Each row was made from one walk, in order. Every step used is in the known rows, and no mark comes twice. Write each row's walk.
Known rows:
puvobob, libem, lezom: -5,5,-2,-6,-2,-3,-3,0,-1,7,4,-17,3,-4,3,4,-3,2,3,-4,2,-2,-3,3,-5,-13,-6,2,3,-8,2,-1,-2,-5,1,3,-1,-6,12,-7,7,-1,3,-13,-10,-4,-4,-3,1,-2,14,-5,-22,1,-14,1,3,-3
lagis, dolir, zasiv, vani: -2,3,1,-2,-1,-7,6,4,-2,-2,-3,-4,-3,-5,-1,-6,-1,1,-4,8,0,3,0,2,-4,-14,-5,7,-1,7,2,-4,0,4,-4,3,-5,-4,24,-1,-2,-6,-1,-3,-5,1,-5,8,-11,-3,-11,0,-3,2,-1,-2,7,-9
dolir, zasiv, vani: -3,7,-1,-3,-1,-4,1,1,-2,4,1,-6,0,-9,-2,3,-1,3,-11,6,4,3,1,4,-5,-9,-5,6,3,16,-2,-6,-1,5,-3,2,-5,-5,16,-1,1,-5,2,-8,-5,0,-6,5,-13,-3,-2,-2,-8,3,-7,-2,4,-1
dolir, lagis, nune, zasiv, vani: -2,-9,1,-2,0,-8,3,-2,-1,0,0,-4,-6,-15,-1,6,1,1,-9,-2,-2,-1,-2,4,-2,3,-2,-2,0,-3,-2,-6,4,12,3,4,-2,-9,18,8,4,-7,2,3,-2,8,-7,-1,-8,2,-12,1,-8,7,4,-9,-2,8
puvobob, libem: -3,-2,-3,-4,-1,-6,-5,3,-3,10,4,-13,0,-4,2,6,-3,2,0,-4,4,1,-1,0,-5,-11,-4,-2,-1,8,-1,0,1,-2,-2,8,4,-3,10,-8,9,-2,0,-6,-9,-9,-6,-1,-3,1,12,-3,-21,2,-9,-3,3,3
dolir, zasiv, vani, libem: -2,5,-1,-5,-1,-3,-3,-5,-2,7,1,-4,0,-4,1,3,-1,3,-9,1,7,2,-1,3,-5,-7,-1,10,3,17,-1,4,1,0,-5,3,-4,-10,9,0,6,-1,-2,-11,-6,-4,-7,2,-14,1,12,-4,-4,3,-4,0,8,6
nune, zasiv: -4,12,-4,-2,-2,-10,2,3,-5,3,4,-12,-5,-3,5,8,0,4,0,1,0,4,-1,3,-7,1,-4,1,3,-4,-5,-7,1,0,3,5,-6,-2,16,5,1,0,1,-2,-6,0,-9,-1,-3,-6,6,-5,-16,0,1,-4,-2,3
lagis, nofo: -3,6,-2,-1,0,-11,2,6,-2,4,0,-5,6,-5,2,10,-4,4,-2,2,1,3,2,-4,-6,5,-3,-1,7,3,0,-3,0,2,-3,3,0,2,6,-6,6,1,2,-2,-9,-8,-4,-3,-11,-2,3,-2,-10,-1,-1,-4,4,0
puvobob, libem, nofo, lagis, nune: 0,-15,-2,-3,-2,-5,-5,4,4,5,4,-6,6,-8,4,16,-7,1,2,-10,-4,-3,-1,-3,-1,-8,-2,-9,-7,7,-9,-8,1,7,-1,7,7,6,14,-20,5,2,-6,3,-9,-9,-3,-6,0,10,-5,1,-21,10,-11,-1,-7,0
nofo, libem: -4,2,-3,-4,-1,-4,-3,1,-2,6,2,-9,0,-6,2,8,0,4,0,-1,5,4,0,-4,-5,-5,-5,-1,-1,-7,-1,-5,3,0,8,2,2,-2,6,-10,7,0,2,-2,-8,-3,2,3,-4,1,16,-2,-22,4,-4,-3,9,4
vani, zasiv, dolir, lagis: 0,2,-1,-1,-3,-3,2,-1,0,-3,5,-6,10,-4,2,-5,0,3,-5,9,3,-1,-1,10,-5,-3,0,-4,8,7,5,-1,2,5,-4,6,-6,-6,11,6,-2,2,8,11,0,6,-3,-2,-2,-3,8,-8,-14,-4,8,4,0,5
nune, lagis, nofo, libem, lezom: -7,2,1,-4,2,-3,1,-1,2,2,-1,-9,8,-5,3,7,-3,3,3,-4,6,-3,0,-4,-6,0,-4,9,3,-24,8,3,-2,-2,1,-5,-3,-3,-1,-9,2,0,-1,-3,-8,-4,6,-2,0,1,28,1,-14,2,-7,5,4,-5
nune, lagis, dolir, zasiv: -1,8,1,-1,0,-2,6,8,-2,-1,1,-8,1,0,6,-11,-3,0,3,8,3,0,-4,6,-7,-20,-1,4,-4,9,2,2,3,7,-7,3,-7,-2,17,3,-5,-6,-3,7,-1,0,-4,6,2,-5,14,-1,-6,-4,-2,-2,-1,-4
vani, zasiv, dolir, lagis, nofo: 0,-1,0,0,0,-7,4,3,1,-4,0,2,15,-2,2,4,-3,3,-10,7,3,-3,1,5,-5,6,2,-1,12,0,5,6,1,3,-8,3,-9,-4,7,3,-2,2,3,11,-1,0,-1,-6,-9,0,3,-4,-8,-7,11,7,3,2
lagis, dolir: -1,5,-1,-2,-4,-9,4,6,-3,2,2,-11,-3,-4,3,-7,1,2,6,4,-2,5,-2,-1,-4,-7,-5,0,2,1,2,-7,2,2,-1,8,-2,1,17,0,2,0,4,3,-6,0,-6,5,-2,-4,0,-4,-10,-2,1,-8,3,-4
lagis, nune: -1,1,-3,-1,-3,-7,1,1,-2,5,5,-11,2,-14,5,4,0,3,2,-4,-2,4,-1,0,-5,-3,-5,-7,-4,14,-1,-6,3,10,4,6,6,-4,17,-3,7,-2,3,3,-7,-1,-4,1,-5,2,-8,-1,-17,5,1,-10,4,7
vani, zasiv: 0,11,-4,-2,-3,-7,3,1,-3,0,5,-13,5,-4,5,3,2,2,-4,7,2,4,0,5,-7,0,-3,-1,4,8,0,-5,-2,1,2,3,-12,-1,14,4,2,4,3,-1,-7,1,-7,-4,-5,-4,10,-10,-16,-3,2,1,0,0
libem, nofo: -2,8,-1,-2,-3,-6,-3,6,-2,4,5,-10,6,-4,3,10,-4,3,-1,0,0,1,0,-2,-3,3,-4,-5,7,8,-9,-13,-2,4,-4,6,6,5,7,-9,4,4,1,-5,-9,-5,-9,-4,-2,-2,4,-4,-14,2,-10,-5,-8,-5
nofo, libem, lezom: -6,8,-2,-6,-2,-2,-1,-3,-1,3,3,-15,0,-9,4,7,1,4,4,-2,4,1,-1,1,-4,-7,-8,1,2,-25,3,-6,1,-4,10,-3,-3,-5,7,-9,5,1,4,-8,-9,3,3,2,0,-1,18,-3,-22,3,-9,1,10,-4
zasiv, dolir, lagis, nune: -1,-8,-1,0,-3,-3,1,0,0,2,5,-6,7,-15,3,-1,-1,4,-2,-1,0,-3,-2,4,-3,-5,-2,-11,0,9,5,-1,6,15,-3,8,10,-9,14,0,3,-4,9,13,1,5,-1,3,-1,4,-8,1,-12,3,9,-8,3,10
vani, zasiv, dolir: -1,7,-3,-2,-4,-7,2,-2,-1,-2,6,-9,10,-2,7,-3,0,4,-2,5,1,3,1,6,-6,1,-4,1,6,6,4,-1,-2,-1,-1,7,-6,-5,16,6,-3,6,5,6,-3,-1,-1,0,-5,-3,0,-10,-16,-4,11,4,1,0
zasiv, dolir, lagis: -2,-1,-1,-2,-4,-4,-1,3,-2,2,7,-8,6,-8,1,-3,-1,5,-1,5,4,-2,-1,5,-3,-3,-2,-6,10,6,4,-4,4,9,-4,8,6,-6,4,0,1,-2,10,10,1,5,-4,3,1,-3,9,-3,-12,0,5,-4,1,8
libem, nofo, lagis: -1,2,-2,-2,-4,-7,-2,7,0,0,8,-10,8,-5,2,10,-2,3,4,3,-1,1,-1,-3,-2,4,-3,-4,9,1,-10,-20,-2,7,0,3,0,10,5,-16,-1,6,2,3,-7,-1,-6,-3,1,0,7,-5,-17,5,-13,-1,-11,-3
zasiv, vani, libem, puvobob: -2,1,-1,-7,-7,-6,-6,-3,-3,7,6,-13,-3,-7,0,-1,-2,4,2,3,6,2,-4,-2,-1,14,-6,12,10,9,0,13,-2,-3,-7,4,-3,-7,3,-5,17,4,3,-13,-11,-3,-11,-3,-9,2,17,-4,-18,7,-9,0,-3,5
vani, zasiv, dolir, lagis, nune: 1,-6,-1,0,-3,-2,3,-2,1,-3,4,-3,11,-11,6,-2,0,2,-6,1,-1,-2,-2,9,-4,-4,0,-10,0,10,5,3,4,12,0,5,-3,-9,18,8,0,1,5,16,1,6,0,-2,-3,3,-10,-4,-14,0,14,0,2,8
libem, nofo, lagis, dolir, zasiv, vani: 0,-3,2,-3,-2,-6,4,8,3,-6,-1,0,5,-4,-1,2,-4,1,-2,8,-5,-1,-1,-2,1,-9,-3,5,3,4,-6,-13,-3,6,-6,1,-7,8,21,-12,-8,0,-5,3,-4,1,-4,5,-8,0,-13,1,-2,5,-10,4,-4,-15
nofo, lagis, dolir: -1,0,-2,-1,-5,-11,6,8,0,-3,5,-12,0,-5,3,-7,2,3,12,9,-4,2,-3,-1,-4,-6,-4,0,2,-8,2,-13,1,5,3,6,-8,6,15,-9,-2,1,5,10,-4,5,-3,7,1,-3,2,-4,-13,0,1,-3,-2,-2
lagis, nune, zasiv, vani, libem: -3,-6,-2,-3,-3,-8,-1,-9,-1,4,1,-6,-6,-9,5,5,1,2,-3,-10,0,3,-2,-2,-3,5,-2,9,-4,-1,-2,3,3,0,4,6,-1,-13,20,8,9,0,-3,-4,-6,-5,-6,-3,-10,5,-4,-2,-2,6,9,-8,2,12

Which walk is each row?
-3,4,-2,-7,-4,-4,-4,5,-2,6,4,-14,-2,-6,2,10,-4,5,5,3,5,4,-2,-2,-4,8,-8,-1,2,-4,-1,7,2,-3,3,-1,-4,0,5,-10,13,0,0,-6,-11,-2,0,0,-4,1,18,1,-37,6,-11,6,4,-1
nofo, libem, puvobob
-3,-1,-2,-4,-4,-7,-4,-6,-2,8,5,-10,-3,-6,-1,-2,3,3,-3,-2,6,2,0,-3,-3,4,-3,11,6,6,1,-1,0,-2,-2,8,2,-9,3,-3,11,2,4,-9,-7,-4,-9,0,-9,2,13,-6,-3,4,-1,-8,2,10
zasiv, vani, libem
-3,0,-3,0,-4,-8,3,-2,0,-1,3,-5,3,-6,11,2,-3,5,2,-8,-4,3,0,3,-4,0,-5,-2,-4,-2,0,-1,5,4,3,7,4,-9,30,11,-1,1,1,9,-1,-3,0,1,-4,0,-18,-1,-15,1,14,-5,2,7
lagis, nune, zasiv, dolir
-2,1,3,-2,-1,-4,6,3,-1,-3,-1,-7,-1,-5,0,-14,-2,0,-3,6,3,0,-2,3,-4,-15,-3,12,-1,11,6,0,-1,8,-9,3,-4,-5,18,2,-6,-7,-3,2,-2,3,-4,8,-4,-4,4,0,1,1,-3,-4,-1,-6
nune, lagis, dolir, zasiv, vani
-1,-15,-1,-4,-5,-4,-5,-5,5,2,5,-3,5,-12,3,8,-1,2,-1,-8,-2,-2,-1,-8,2,6,-1,3,1,7,-7,-9,-1,8,-1,5,5,-1,9,-14,7,6,-3,0,-7,-4,-5,-4,-7,12,-2,-2,-4,11,-2,-5,-8,8
zasiv, vani, libem, nofo, lagis, nune
-4,-2,0,-1,0,-10,3,4,0,-2,-1,4,6,-2,3,7,-6,4,-4,2,1,-2,0,3,-5,8,1,0,10,-10,2,4,5,3,-6,4,-3,-4,10,7,-2,-1,2,8,0,-2,-2,-3,-7,-3,1,1,-8,-3,11,2,3,5
nune, zasiv, dolir, lagis, nofo
-5,6,-1,-6,-5,-4,-2,-9,0,4,4,-15,0,-9,1,-4,3,3,0,-3,4,-1,-2,0,-2,2,-6,15,10,-8,5,-1,-4,-4,0,3,-4,-12,6,-2,8,4,6,-15,-8,2,-9,-1,-6,0,17,-6,-5,3,-5,-4,2,2
zasiv, vani, libem, lezom
-3,0,-1,-2,-3,-6,1,3,-2,-1,4,-5,2,-4,3,0,-2,4,-1,3,1,-1,-2,8,-5,1,0,-3,9,-9,0,-3,5,4,-2,7,-1,-6,12,10,-3,-2,5,8,2,6,-4,1,0,-6,6,-2,-12,-2,10,0,-2,7
nune, zasiv, dolir, lagis
-3,3,-2,-7,-6,-8,-4,-3,-3,5,3,-12,-7,-3,4,3,-3,3,1,0,4,3,-5,0,-2,17,-4,14,7,-5,-3,13,-1,-8,-5,3,-11,-8,9,6,13,3,-3,-14,-9,-4,-11,-5,-10,-1,15,-3,-17,4,-6,4,-6,4
nune, zasiv, vani, libem, puvobob
-3,-12,0,-3,2,-5,-3,2,2,1,-3,5,8,-5,-1,9,-5,4,-4,0,8,-3,2,-4,-3,2,0,-3,7,-14,4,7,6,2,-1,2,7,-4,0,-9,3,-2,2,10,-2,-4,7,1,-6,5,10,4,-14,1,8,4,14,7
zasiv, dolir, lagis, nofo, libem
-2,-9,0,-2,2,-3,1,0,3,-3,-4,6,12,-1,1,9,-3,3,-10,4,7,-2,3,1,-4,2,2,0,6,-14,7,11,5,-1,0,0,-6,-4,4,-1,0,2,-1,11,-2,-3,8,-3,-9,5,9,-1,-13,-2,13,13,13,4
vani, zasiv, dolir, lagis, nofo, libem
-2,1,0,-1,0,-8,2,8,-2,3,-1,-3,6,-7,-2,10,-3,2,-5,6,3,-2,0,0,-6,2,0,-6,11,4,1,-2,2,8,-6,4,-2,1,-2,-8,7,-4,5,2,-5,-1,-5,-5,-7,-2,14,0,-8,0,-2,-3,2,5
dolir, lagis, nofo
0,7,-2,-2,-2,-6,6,8,0,-2,1,-6,1,-2,4,-3,-1,2,5,12,-3,3,-3,3,-6,-17,-3,1,-2,2,-1,-7,3,8,-1,1,-14,5,20,-4,-8,-3,0,8,-3,5,-1,9,-3,-3,3,0,-11,-1,-3,5,3,-6
nofo, lagis, dolir, zasiv
-5,-3,1,-4,0,-2,0,-2,4,-2,-3,0,11,-7,2,7,-5,4,-1,0,5,-6,1,0,-2,0,-4,0,8,-31,9,5,3,0,-1,-2,2,-7,2,-9,0,-1,5,4,-4,2,8,0,-3,2,11,4,-14,0,5,8,14,-2
zasiv, dolir, lagis, nofo, libem, lezom
-3,-9,1,-5,-1,-3,-3,5,2,2,-2,1,8,-6,-1,11,-10,5,-1,4,6,-3,0,-4,-2,12,-3,-2,9,-10,5,21,4,1,-8,-1,2,-1,-3,-8,9,-1,1,6,-5,-3,6,-1,-8,4,11,6,-27,5,-2,13,8,2
zasiv, dolir, lagis, nofo, libem, puvobob
0,10,-1,-2,-2,-6,6,7,-3,1,-2,-5,0,0,5,-3,-3,2,0,9,-1,3,-3,4,-6,-18,-3,-1,-2,10,1,-1,3,4,-3,3,-8,0,22,3,-2,-3,-2,1,-5,-1,-4,5,-6,-5,-1,0,-11,-3,-1,0,9,-7
lagis, dolir, zasiv
-2,-11,-1,-3,-2,-6,-1,-6,0,3,0,-3,-6,-11,3,2,3,1,-6,-5,2,-1,-4,2,-3,3,2,2,-1,-3,-2,3,6,6,2,5,-2,-14,12,6,10,-3,-1,0,-2,4,-7,-5,-6,6,4,0,-1,6,9,-8,0,17
dolir, lagis, nune, zasiv, vani, libem
-3,2,0,0,-1,-8,3,5,-2,2,3,-8,8,-5,1,4,-4,3,-1,1,5,-1,1,-3,-7,5,-1,6,7,7,4,0,-1,5,-8,3,2,1,2,-3,2,-2,1,4,-6,-7,-5,-3,-3,-3,18,-2,-5,-1,-2,-3,-5,1
nune, lagis, nofo
-2,-8,-2,-4,-2,-5,-6,6,2,5,6,-8,6,-2,1,15,-6,1,1,-4,0,-3,-1,-4,-1,-5,-2,-3,2,1,-10,-9,-3,1,-4,6,1,8,7,-21,3,3,-5,-3,-9,-9,-5,-5,1,4,12,-2,-20,6,-18,4,-10,-4
puvobob, libem, nofo, lagis
-2,-5,0,-5,0,-4,-1,10,0,6,-3,-4,1,-7,-2,15,-7,3,-1,6,6,-2,-3,-3,-4,12,-2,-3,6,-8,1,14,4,3,-5,-3,-7,2,-6,-13,14,-3,-1,0,-9,-1,1,-4,-8,3,22,6,-26,6,-11,9,6,3
dolir, lagis, nofo, libem, puvobob
-3,9,1,-6,-4,-1,2,-7,1,0,-3,-6,0,-2,4,-9,0,1,1,3,1,-1,-4,2,-3,-15,-4,15,1,-11,6,6,-1,-5,-5,1,-13,-11,20,3,1,-1,-2,-14,-6,2,-5,4,-8,-1,6,-1,2,-1,-3,3,10,-8
lagis, dolir, zasiv, vani, libem, lezom
0,-13,1,-4,-5,-7,-3,0,4,-2,3,-3,2,-1,0,-4,0,0,5,0,-1,-1,-2,-9,3,4,-1,10,7,-9,-3,-6,-3,0,-6,7,-1,5,9,-14,1,6,-3,0,-6,-3,-8,1,-3,6,2,-3,4,5,-5,-1,-7,-3
zasiv, vani, libem, nofo, lagis, dolir
-5,2,-2,-5,-4,-4,1,-12,1,2,1,-9,-3,-10,8,3,3,2,0,-10,-2,0,-4,2,-2,4,-4,11,0,-18,1,2,0,-2,6,1,-5,-16,22,10,8,3,-1,-11,-7,1,-6,-4,-8,4,-3,-2,-4,6,5,-5,1,5
lagis, nune, zasiv, vani, libem, lezom
0,-12,-1,-4,-3,-7,-3,9,3,1,2,-6,4,2,1,4,-6,-1,7,-4,-5,-2,-2,-5,0,-12,-2,-2,1,-7,-7,-7,-1,0,-7,8,1,10,14,-18,-1,2,-7,3,-8,-8,-5,-1,3,3,1,-1,-15,4,-12,4,-7,-11
puvobob, libem, nofo, lagis, dolir
0,-5,-1,-4,-1,-2,-1,11,3,1,-2,-1,5,5,4,8,-9,-1,2,2,-4,-3,-3,0,-3,-23,0,-3,-4,1,-9,-3,0,2,-8,4,-7,8,19,-15,-4,-1,-12,0,-7,-8,-2,1,-1,2,0,2,-14,2,-16,11,-2,-15
puvobob, libem, nofo, lagis, dolir, zasiv
-3,-5,-2,-5,-4,-7,-5,-3,2,0,4,-3,0,0,2,8,-1,1,-1,-2,1,0,-1,-4,0,13,0,11,7,-11,-10,-8,-1,-3,0,4,-7,1,7,-4,0,8,-6,-4,-6,-3,-10,-6,-6,3,10,-5,-3,6,-5,2,-12,0
nune, zasiv, vani, libem, nofo, lagis
-1,-2,-2,-1,-1,-6,3,4,-2,2,2,-7,-3,-12,6,6,0,2,-3,-1,-3,-1,-4,7,-6,-3,0,-11,-3,0,-4,-5,7,12,4,4,-4,-5,16,7,4,-5,2,7,-2,6,-6,-3,-2,0,-2,1,-14,3,5,-8,-3,11
dolir, lagis, nune, zasiv
-1,2,0,-1,-4,-8,5,6,-2,-1,4,-15,0,-4,3,-15,0,1,10,4,1,1,-4,-1,-5,-9,-3,5,1,2,6,-3,0,5,-6,7,0,0,13,2,-1,-3,2,8,-3,1,-6,4,5,-4,15,-4,-8,-2,1,-8,-7,-2
nune, lagis, dolir
-3,-6,-2,-1,-4,-6,1,1,4,-6,5,-1,9,-6,10,10,-6,4,3,-8,-9,0,0,0,0,5,-3,-4,-2,-7,-9,-10,2,7,3,6,3,2,25,0,-7,7,-4,14,-1,-1,-1,-2,-1,4,-20,0,-15,5,7,1,-10,-2
libem, nofo, lagis, nune, zasiv, dolir
0,-3,-1,-2,-5,-9,2,10,2,-5,4,-7,4,-1,3,1,-2,2,9,4,-7,0,-2,-5,-1,-2,-3,-3,6,-7,-6,-17,-3,4,-3,5,-3,13,14,-14,-4,5,-1,7,-6,0,-6,0,2,0,-2,-3,-9,1,-7,0,-9,-12
libem, nofo, lagis, dolir
